(in the rows, 128 means zero)
Known rows, with every way that one mark hangs from another
Q_108[Q_985]: [104  95  92 129  99 143 127 144 102 118 103 131 100  99 129 109 130 123
 126 146 102 123 112 111 139]
Q_414[Q_952]: [100 109 115 143 126 148 129 146 110 112 104 174 107  95 110 119 112 106
 109 150 117 152 101 120 137]
Q_627[Q_811]: [106 107 117 142 136 137 135 148 127 121 103 154  97  90 134 109 119 124
 126 144 110 162  99 133 122]
Q_213[Q_627 Q_781[Q_952]]: [105 139 119 137 141 116 164 154 101 124 138  91  65 107 104 130 108 134
 105 119  96 131 113 128 127]
Q_781[Q_952[Q_414]]: [102 146 122 149 127 157 150 156 101 104 136 153  80 121 119 151 116  91
 107 187  92 140 102 125 136]
Q_952[Q_414[Q_213] Q_781]: [121 155 116 149 132 165 145 135 113  99 118 178  94 121 105 150 121  91
 105 177 114 159 102 140 122]
Q_414[Q_811]: [ 95 126 119 137 125 143 132 144 116 119  95 150  95  86 117 124 126 134
 133 168 118 150  97 123 124]
Q_811[Q_414 Q_627]: [131  89  93 114 116 160 133 134 125 127 102 181 102  84 127 152 107  88
 139 198 115 176  92 128 119]
Q_213[Q_985[Q_108]]: [124  72 115 135 119 109 154 153 113 131 100 131  95 108 139 138 131 128
 132  90 122 160 128 112 140]
Q_985[Q_108 Q_213[Q_781]]: [116  71 100 120 119 103 137 150 101 141  92  95  72 101 130 132 124 181
 122 124 107 118 115 114 161]
Q_655[Q_811[Q_627]]: [126 101 100 112 114 150 136 127 126 126  90 161 100  93 135 157 114  69
 134 210 113 160  94 125 127]
Q_985[Q_108 Q_213[Q_627]]: [113  48  98 133 102 100 136 155 114 138 109  83  77 108 125  81 126 186
 122 111  89 128 123 108 162]
Q_811[Q_414[Q_213] Q_655]: [151 122 102 115 122 160 135 125 131 117 101 192 120  78 110 149 117  76
 131 230 117 173  93 130 109]
Q_213[Q_627[Q_811] Q_781[Q_952] Q_985[Q_108]]: [135  82 129 138 156  72 183 167 116 129 124 104  56  94 127 136 108 157
 124  62  95 197 134 133 123]
Q_781[Q_213]: [110 135 120 135 131 128 151 139 111 128 110 120  84 110 124 136 118 100
 113 137 125 129 108 131 138]
Q_811[Q_627 Q_655]: [128 110 105 118 104 146 131 132 130 129  90 176  94  87 135 153 126  85
 140 222 121 150  94 126 115]
Q_108[Q_985[Q_213[Q_781[Q_952[Q_414]]]]]: [112 105 100 134 118 129 150 150  84 110 126 111  53 103 125 145 115 149
 113 185  70 113 107 113 155]
Q_627[Q_213[Q_781 Q_985[Q_108]] Q_811]: [137  54 111 130 149  78 181 156 124 140  90 140  81  85 136 168 113 173
 136  46 121 192 122 127 113]
Q_627[Q_811[Q_414[Q_213 Q_952]]]: [139  99 110 133 151 158 130 134 133 102  98 232 122  67 101 127  92  97
 119 173 115 228  91 142 107]
Q_811[Q_655]: [119 120 111 129 111 141 134 138 123 126 102 153 101  93 128 129 130  93
 129 205 112 131  99 120 128]
Q_952[Q_414]: [ 99 126 115 148 120 152 140 155 112 108 123 155  93 112 123 128 121 103
 120 186 100 136  97 119 132]
Q_655[Q_811[Q_414]]: [139  95  95 110 125 156 143 133 124 121 108 158 115  80 124 143 104  58
 131 229  97 166  94 121 139]
Q_952[Q_414[Q_213 Q_811[Q_655]] Q_781]: [136 165 124 140 128 157 140 131 127  96  97 207  89  90  99 163 128  90
 127 252 111 182  93 143 106]
Q_781[Q_213[Q_627 Q_985[Q_108]] Q_952[Q_414]]: [137 107 133 148 134  84 195 166 107 117 148 102  49 127 122 152 112 106
 112  98  89 178 139 126 142]
Q_655[Q_811]: [116 113 108 122 122 145 142 135 118 121 102 138 106  97 129 134 118  74
 123 195 106 138 100 119 140]
Q_952[Q_414[Q_213]]: [108 150 117 146 126 161 141 142 116 102 117 176 105 114 109 139 121 105
 114 178 115 152  96 128 115]
Q_952[Q_414[Q_811] Q_781[Q_213[Q_627]]]: [115 152 131 152 138 115 168 150 119 106 130 127  52 103  96 125 111 111
 114 173  95 169 110 144 130]
Q_108[Q_985[Q_213]]: [106  63  88 129  95 130 125 137 102 126  97 110  86  96 136  95 130 160
 127 154  94 106 109 105 159]
Q_781[Q_213[Q_985] Q_952[Q_414]]: [124 145 143 153 149 118 190 148 105 111 141 138  58 122 130 174 110  70
 110 145 109 161 116 131 135]
Q_213[Q_627 Q_781 Q_985[Q_108]]: [125  76 118 131 135  74 176 162 114 137 116  90  71 101 121 124 119 160
 130  61 109 159 132 113 130]

Rows
[114 116 127 144 145 101 161 150 132 126 122 110  73  95 121  91 108 128
 119 113 103 165 111 141 121]
Q_781[Q_213[Q_627[Q_811]]]
[122  51 105 129 133  77 146 161 122 139 103  84  61  87 126  87 113 209
 128 101  86 157 119 126 144]
Q_985[Q_108 Q_213[Q_627[Q_811] Q_781]]
[141  56 100 116 126  90 179 143 117 148  83 147  78  94 135 202 116 154
 139  63 135 179 120 120 112]
Q_811[Q_627[Q_213[Q_781 Q_985[Q_108]]]]
[145  84 125 139 134  74 184 148 115 134 120  91  58 119 122 131 120 116
 115  58 114 171 145 133 148]
Q_952[Q_781[Q_213[Q_627 Q_985[Q_108]]]]
[132  80 125 137 129  72 180 155 118 137 119  88  68 113 126 119 120 131
 123  60 115 166 139 121 140]
Q_781[Q_213[Q_627 Q_985[Q_108]]]
[130  52 104 135 117 100 172 149 116 139  95 137  97 105 134 161 127 152
 130  56 124 164 126 109 131]
Q_627[Q_213[Q_985[Q_108]]]
[121 131 123 143 142 134 150 132 106 113 108 160  80 106 104 146 105  77
  94 137 124 159 113 143 149]
Q_414[Q_952[Q_781[Q_213]]]
[123 151 125 142 120 135 147 145 137 100 113 178  91  82  94 119 124 119
 135 231  97 180  94 129  95]
Q_952[Q_414[Q_213[Q_627] Q_811[Q_655]]]
[141  71 117 132 156  82 191 157 112 135 103 137  69  93 134 192 109 161
 124  48 113 195 126 132 116]
Q_627[Q_213[Q_781[Q_952] Q_985[Q_108]] Q_811]
[138 143 134 147 141 110 175 158 130 108 144 142  54  99 118 131 104  81
 115 210  74 182 108 147 116]
Q_781[Q_213[Q_627[Q_811[Q_655]]] Q_952[Q_414]]
[117 101  97 119 127 126 160 133 117 139  92 152  83  92 120 185 109 142
 127 120 129 145  95 128 102]
Q_811[Q_627[Q_213[Q_781]]]
[126  86 117 125 137  95 165 155 106 136  99 118  80 101 134 156 124 141
 132  82 125 155 125 115 136]
Q_213[Q_781 Q_985[Q_108]]
[128 165 136 143 128 114 172 154 120 106 135 137  50  94 103 147 112  90
 120 232  82 170 105 138 120]
Q_781[Q_213[Q_627] Q_952[Q_414[Q_811[Q_655]]]]
[126  77 105 134 138 128 148 153 139 120 125 146  96  73 115  85 101 122
 134 158  85 194 101 132 115]
Q_213[Q_627[Q_811[Q_414]]]
[140  43  97 123 109 106 167 141 124 144  83 162  91 101 140 184 122 142
 140  74 132 184 121 117 117]
Q_811[Q_627[Q_213[Q_985[Q_108]]]]
[118 145 125 147 157 119 160 156 131 105 129 152  79  94 100 112 104 144
 118 145  95 186  98 142  93]
Q_952[Q_414[Q_213[Q_627[Q_811] Q_781]]]
[132 112 105 129 136 165 131 131 119 104 104 214 125  81  92 138  98  88
 112 177 121 195  95 129 119]
Q_811[Q_414[Q_213 Q_952]]
[122 148 133 145 155 124 177 143 116 109 120 164  84 104 115 167 115 113
 124 135 128 168 103 126 104]
Q_952[Q_414[Q_213[Q_781 Q_985]]]
[137 118 125 145 133 129 168 153 105 106 122 167  85 126 122 181 123 107
 115 124 113 190 125 125 126]
Q_781[Q_952[Q_414[Q_213[Q_985[Q_108]]]]]
[112  42  95 138 109 103 135 148 123 125 108  99  75  82 132  49 120 186
 132 130  72 145 112 115 142]
Q_108[Q_985[Q_213[Q_627[Q_811]]]]
[157 110 107 119 136 152 136 129 146 115  95 209 117  64 119 138 111  84
 139 226 110 207  89 143  97]
Q_627[Q_811[Q_414[Q_213] Q_655]]
[111 129 125 141 157 109 163 158 115 121 133 110  63  92 113 118 102 144
 113 118  90 163 109 141 115]
Q_213[Q_627[Q_811] Q_781[Q_952]]
[119  36 103 137 118  91 137 158 128 135 104  99  75  94 134  68 120 195
 129 109  82 162 119 121 150]
Q_985[Q_108 Q_213[Q_627[Q_811]]]
[136  60  98 134 142 142 150 143 132 115 100 217 116  61 107 140  88 116
 122 146 102 215  91 132 112]
Q_627[Q_213 Q_811[Q_414[Q_952]]]
[158  90 117 128 144 109 157 143 145 116 117 181  87  55 104 108  87  75
 125 206  88 221 102 143 117]
Q_781[Q_213[Q_627[Q_811[Q_414[Q_952] Q_655]]]]
[126 124 121 137 128 144 130 132 120 107  83 206  92  70 100 144 119  89
 123 225 113 182  98 136 128]
Q_414[Q_811[Q_655] Q_952[Q_781]]
[114 161 121 136 148 124 164 142 105 118 132 110  76 110  91 141 108 137
 100 112 110 146 112 136 109]
Q_414[Q_213[Q_627 Q_781[Q_952]]]
[132 113 104 110 122 120 155 129 131 137  72 182  79  60 114 198 116 139
 149 195 127 169  86 132  88]
Q_414[Q_811[Q_627[Q_213[Q_781]] Q_655]]
[136 115 122 134 142 110 169 154 111 115 109 157  85 110 118 176 121 133
 126 113 122 181 119 123 118]
Q_952[Q_414[Q_213[Q_781 Q_985[Q_108]]]]
[136  82 111 129 139  91 191 152  98 138 108 120  71 108 125 205 115 152
 117  50 119 161 130 120 128]
Q_627[Q_213[Q_781[Q_952] Q_985[Q_108]]]
[136 132 117 137 147 124 178 152 122 113 120 178  68  84 120 191 105 114
 120 196  86 173  93 140 100]
Q_627[Q_213[Q_781[Q_952[Q_414]]] Q_811[Q_655]]
[128  91 125 137 128  95 160 149 128 123  97 139  91  92 106 121 127 165
 138  82 122 202 127 122 109]
Q_414[Q_213[Q_627 Q_985[Q_108]] Q_811]
